Each row was made from one small tree. The marks that hang from a mark follow it in brackets, in the order of their numbers. Every link used is in the known rows. Write each row's tree.
Known rows
j299{j215{j444 j766} j626{j453}}: [  8   5  -6   7  19 -12  13   0  11 -21  -3  -8  15 -11   5 -15   0   1
  18  -8  10  13  -1 -17   1 -11  -7  10  -3  -4]
j242{j215{j299 j444 j766} j895}: [ 15   0   0   5  24   0  33  -4  10 -26   4 -10  10 -30   7  -7  -1   6
   5 -11  10   2   4  -8  -7  -5   4   3  -7  -4]
j299{j626{j237 j242{j215{j766}}}}: [ 15  -3  -7   7   8  -7  12  -5  13 -23  -4  -4   2 -12   3 -20   9  15
  12 -11  13   0  -1 -20  -1   3 -11   4   2 -13]
j299{j215{j444 j766{j895}} j626}: [ 13   6  -5   4  17  -8  24  -1   3 -22   1  -2  17 -13  10  -9   6  -4
  16 -12   5  10  -2 -23   1  -9   1   6  -2  -9]
j626{j299{j215} j453}: [  3  -4  -4   4   6  -4   8   3  11 -17   1  -6   6 -10  -5 -18   9   1
  13   4  11  15  -3 -14  -6  -7 -14   8  -4  -2]
j705{j453{j215{j299}}}: [  8  -1   2  -2   9  -4  23  -3  15 -25  -1 -14   1  -2   2  -9   6  -4
   1  -1   9   5  -2 -12  -9   1  -5   2  -6  -1]
j626{j237 j453}: [  5  -7  -3   2   9  -5   4  -3  17 -14   4  -4   1 -10   1 -14   9   9
   9   0  15   7   1 -10  -3  -1  -7   7  -6 -10]
j132{j886{j215{j299 j444 j766{j895}}}}: [ 18   1   3   4  23   5  28  -4   5 -20   8 -12   9 -18  14   0   5 -10
   7 -15  14  -1   4 -15  -9   2  20   4 -16  -8]
j830{j570{j444{j215{j299 j766}}}}: [ 11   3  -7   0  16   6  28  -2  13 -29   3 -12  10 -15   7  -8   2  -1
  14 -10   7  -3  -8 -18   4  -1   0  -1   7  -7]
j242{j215}: [  9  -1   4  -2  11  -8  19  -3   9 -13   4  -3   4  -9   2 -12  12   8
  -2   2   7   6  -4 -19  -7  -2  -7   2  -1  -6]
j570{j444{j215{j299{j626}}}}: [  8  -2  -3  -7  16  -3  25   6  12 -25   5   3  16 -10  -1 -15   5   4
   9  -6   1   8  -7 -18  -1  -6  -6  -3   4  -6]
j886{j215{j299{j626} j444}}: [  8   1   0  -7  20  -5  26   6  17 -13  11  -2  12 -10  -2 -15   4  -5
  12 -11   7   6   4 -16  -9  -2   7   2  -1   1]
j705{j453{j215{j299 j766} j626{j242}}}: [ 12   0  -6   5   8  -3  15  -3  17 -32 -10 -21   1  -3   6 -16   2  -1
  13  -8  12  -2   4 -12  -7   4  -4  -1  -5  -6]
j444{j215{j299 j766{j895}}}: [ 15   0  -2   4  10   7  33  -1   5 -30   0  -8   4 -13  11  -3   9  -5
   6 -11   5  -1 -10 -18 -10  -2   3   0  -7 -10]
j626{j237 j299{j215} j453}: [  3  -8  -7   6   4  -3   4   2  13 -18   0  -5   0 -13  -4 -19   7   6
  15   3  14  12   1 -12  -3  -5 -13   8  -4  -6]
j444{j215}: [  7  -3   6  -3   7  -6  17   3  10 -16   4  -1   5  -5   3 -10  12   2
  -1   4   4   4  -9 -20  -5  -3  -3   2  -2  -9]
j444{j215{j299{j626{j242}}}}: [  8  -4  -2  -1   8  -2  19   6  11 -28   3   0  10  -6  -3 -19  10   1
  12  -9   6   4  -5 -18  -7  -2  -7   0   0  -4]
j299{j215{j444} j626{j242{j895} j453}}: [  7  -7  -1  12  20 -11   7   1   8 -24   4   4  19 -15  -6 -21   4   4
  13  -7  10  18   7 -11   4 -11 -10   5  -4   1]
j626{j237 j242{j215{j299}} j453}: [  8 -12  -6  10  12  -3  10  -3  15 -29   0 -10  -4 -15  -2 -18   3  14
   9  -9  19   5   4  -7  -8   1  -9   1  -9  -6]
j705{j453}: [  3  -4   5  -3   8  -7  15  -4  12 -18   7  -6   3   0   3 -11  12   0
   4   2  12   8  -3 -17  -6   2  -7   4  -5  -3]
j299{j215 j626{j237 j242}}: [  8  -5  -6   4   7 -11   5   3  12 -23   0   4   6  -6  -1 -23  12   5
  15  -5  10   8   4 -20   6  -4 -12   4   2  -8]
j215{j444}: [  6  -1   3  -7  16 -10  16   2  13 -13  11  -3  11 -13   6 -11   6   0
  10  -2  14   5   2 -16  -1  -2   5   7  -5  -8]
j242{j215{j299{j626} j444 j766{j895}}}: [ 15   5  -7   1  22   0  35  -4   5 -26   2  -7  12 -19   8  -6   2   4
  14 -20   6   6   0 -20 -10  -6   3   2  -5  -7]
j570{j444{j215{j299{j626{j242}} j766}}}: [ 14  -2  -7   2  13  -1  22   4  13 -37  -1  -4  15 -13   3 -18   2   3
  17 -13  10   2  -7 -20   4   0  -6  -4   4  -9]
j444{j215{j299{j626{j453{j705}}} j766{j895}}}: [ 16   0  -8   8  11   4  29  -1   7 -24  -4  -7  13 -13   7  -1   3   3
  13 -12  -1   8 -11 -16 -10  -4  -5  -3  -4 -10]
j132{j886{j215}}: [ 13  -2  11  -1  13  -4  11  -2   9  -6   8  -2   6  -5   4  -8  16  -2
  -3   3  11   3   1 -18  -6   2   4   4  -7  -6]
j215{j299{j626} j444}: [  6   4  -6  -9  19  -4  23   5  15 -19  11  -2  15 -14   1 -13   4  -1
  19 -12   9   7   6 -15  -5  -6   1   6  -4  -2]
j242{j215{j299 j766}}: [ 16   3  -3   2  14  -1  29  -3  13 -24  -2 -14   2 -16   8  -8   5   4
   7  -8  11  -1  -3 -14  -9  -2  -4   2  -4  -5]
j570{j444{j215{j299{j626} j766{j895}}}}: [ 16   0  -7   0  17   5  32   1   6 -33   1  -1  16 -14   7  -7   6   1
  12 -15   1   6 -10 -22  -2  -4  -2  -3   2 -11]

Which tree is each row?
[ 14   5  -8  -4   9  -8  17   5  17  -5  -4 -17  14 -21   9  -9  -4   6
  20   0   5  -1   2 -14  -3   2   4   4  -2 -17] => j453{j215{j444 j766} j626{j299} j705}
[ 11  -5  -5   1   5 -10   0   0  18 -15  -6  -5   1  -7   3 -22   9  10
  10  -1   9  -2   8 -13   1   2  -3   1  -2 -16] => j453{j215 j626{j237 j242}}
[ 17 -10  -9  14  -1   6   6  -5  10 -27  -8 -12  -3 -16   2 -15   8   6
  14  -8  19   2  -4 -13  -6   7  -7   6  -8 -16] => j626{j237 j242 j299 j453{j215{j766{j895}}}}
[  7  -3  -4  -6  18  -5  21   5  20 -14  10  -2   5 -13   0 -16   2   1
  15 -14   8   4   7 -13  -6   0   8   4  -2  -4] => j886{j215{j299{j626{j237}} j444}}
[ 17   4  -8   3  15   4  34  -5   5 -25  -2  -5   8 -14   6  -7  10   4
  10 -16   3   5  -4 -19 -12  -5  -7   1  -2  -6] => j242{j215{j299{j626} j766{j895}}}
[ 10  -7  -1   3  11  -4   6   0  11 -16   5   5  13 -13  -1 -19  14   6
  10  -2   9   3  10 -10  -2  -2  -5   0  -2  -6] => j453{j626{j242{j895}}}
[ 11   4  -6   2  18  -2  26  -6  10 -28  -5 -20   7 -10  13  -5  -3  -3
  12 -13   6   2   4 -13 -11  -1  10   1 -11  -9] => j705{j453{j215{j299 j444 j766{j895}} j626}}
[ 11   3   0   0  16  -6  27  -4  16 -29  -2 -23   3 -10  10  -7  -4  -5
   8  -9  14   1  -2 -12  -6   2   5   5 -10  -4] => j705{j453{j215{j299 j444 j766}}}
[ 11   5   0   3  17 -12  20   1  11 -22   2 -10  10 -15  11 -11   1  -5
  12  -5  13   5  -1 -18   4  -6   2   7  -4  -9] => j299{j215{j444 j766}}
[  6   1  -4   3  19 -17  13   4  11 -10   3  -3  19 -11   2 -12  -3   5
  15  -2   3  18   1 -15   4 -10  -7   4  -2  -5] => j299{j215{j444} j626{j453{j705}}}
[  8  -2  -1  -4  22  -2  15   2  14 -13  11  -3   8 -13   3 -12   4   2
  12 -11  11   2  11 -12  -5  -1  11   7  -9  -6] => j132{j886{j215{j299{j626{j237}} j444}}}
[ 13   6 -11  -2  19   3  31  -1   8 -26   7  -5  15 -18   9  -6   4  -4
  22 -20   9   5   2 -17  -7  -4   5   5  -6  -7] => j215{j299{j626} j444 j766{j895}}
[ 11 -10  -4   3   8  -2   7  -1  13 -20   7  11  10 -15  -4 -20  15  11
  11  -7  11   6   8 -13   2  -1 -10   3   0  -7] => j299{j626{j237 j242{j895}}}
[ 11   8  -4   1  17 -12  19   2  11 -20   0  -5  16 -12   7 -14   3  -2
  17  -8   7   8  -1 -21   4  -9  -3   8   0  -7] => j299{j215{j444 j766} j626}
[ 12   1  -8   3  18  10  33  -5   5 -32   4  -9  11 -16   9  -3   5  -4
  12 -14   5  -1  -8 -20   2  -2   4  -3   5  -9] => j830{j570{j444{j215{j299 j766{j895}}}}}
[  6   1  -2  -6  10   0  25   6  11 -22   4   0  10  -6  -1 -13  10   1
   9  -5   0   5  -6 -17  -8  -7  -6   1   1  -4] => j444{j215{j299{j626}}}
[ 18   1   7   4  12  -2  14  -5  10 -11   3  -9   5  -8  10  -7  14  -3
   0   0  13  -2  -1 -18  -5   4   5   6  -7  -9] => j132{j886{j215{j766}}}
[ 11  -3 -12   5  18  -6  16  -1  16 -29  -2 -16   1 -23  10 -19  -6  13
  21 -17  16  -5  12 -10  -4   1   6   2  -7 -13] => j453{j626{j237 j242{j215{j299 j444 j766}}}}
[  4 -13  -8   9   8 -11   3   5  14 -19   4  -9   6 -22  -1 -19  -6   9
  23  -2  18  11   5 -11   5   1  -3   4  -8 -12] => j626{j237 j242 j299{j215{j444}} j453{j705}}
[ 14  -7   0   8  13   0  19  -2   7 -25   5  -7   9 -29   0 -16   2  10
  11  -8  17   2   2 -14  -5   2  -1   4  -5  -7] => j626{j242{j215{j444 j766} j895} j299}
[ 13   2  -1   0  16  -2  24  -4   6 -20   7  -6  11 -17  13  -4   7  -4
  12 -11  13   4  -1 -20  -3  -1  10   6  -8 -13] => j215{j444 j766{j895}}
[ 15   1  -3   4  21   1  36  -5   5 -27   3 -12   7 -23  12  -3   0   1
   9 -16  11   2   0 -16 -10  -3   8   1 -10  -9] => j242{j215{j299 j444 j766{j895}}}
[ 20   4 -12  -1   8  -3  24   1  21 -16  -7 -12   6 -16   8  -7   2   7
  14  -8   4  -2   0 -12   0   0  -5   1   0 -14] => j453{j215{j299{j626{j237}} j766} j705}
[  5  -3 -12  -1  12   0  12   0  19 -21   4  -2   5 -10  -3 -16   8   8
  18 -10  10   9   5  -8  -8  -5 -11   7  -4  -4] => j215{j299{j626{j237 j453}}}
[ 22   4   1   1   6  -8  21  -2  17  -9  -6 -13   8 -13  11  -3   6   3
   4   2   6  -1  -7 -17   1   3  -3   1  -1 -15] => j453{j215{j766} j705}
[ 15  -2  -3   3  15   6  34  -1   6 -34   2  -6  11 -17  11  -4   4  -1
   7 -11   6   3 -10 -19  -1  -2   4  -4  -2 -12] => j570{j444{j215{j299 j766{j895}}}}
[ 14   3  -1   6  17  -7  25  -3   3 -24   2  -6  11 -16  14  -6   4  -7
  11  -9  10   7  -1 -21   2  -7   6   6  -7 -11] => j299{j215{j444 j766{j895}}}
[ 12   2 -14  -1  18   3  27  -2  11 -27   6  -4   9 -21  10  -8   3   1
  24 -22  11   2   5 -15  -4  -4   6   6  -7 -11] => j215{j299{j626{j237}} j444 j766{j895}}
[ 13 -10  -2  14  14   0  13  -4   8 -26   2 -10   8 -29  -3 -17  -1  13
  12  -8  20   8   1 -10  -7   2  -6   6  -8  -6] => j626{j242{j215{j444 j766} j895} j299 j453}
[ 13  -1   2   0  12  -5  21   1  11 -25   1  -5  10 -13   9 -10   5   4
   4  -1   7   3 -13 -22   5   0  -2   0   3 -14] => j570{j444{j215{j766}}}
[ 15   3  -4   3  24   0  32  -3  10 -24   3  -5  15 -26   3 -10   1   9
  10 -14   5   5   4 -11  -8  -8  -2   4  -2  -2] => j242{j215{j299{j626} j444 j766} j895}
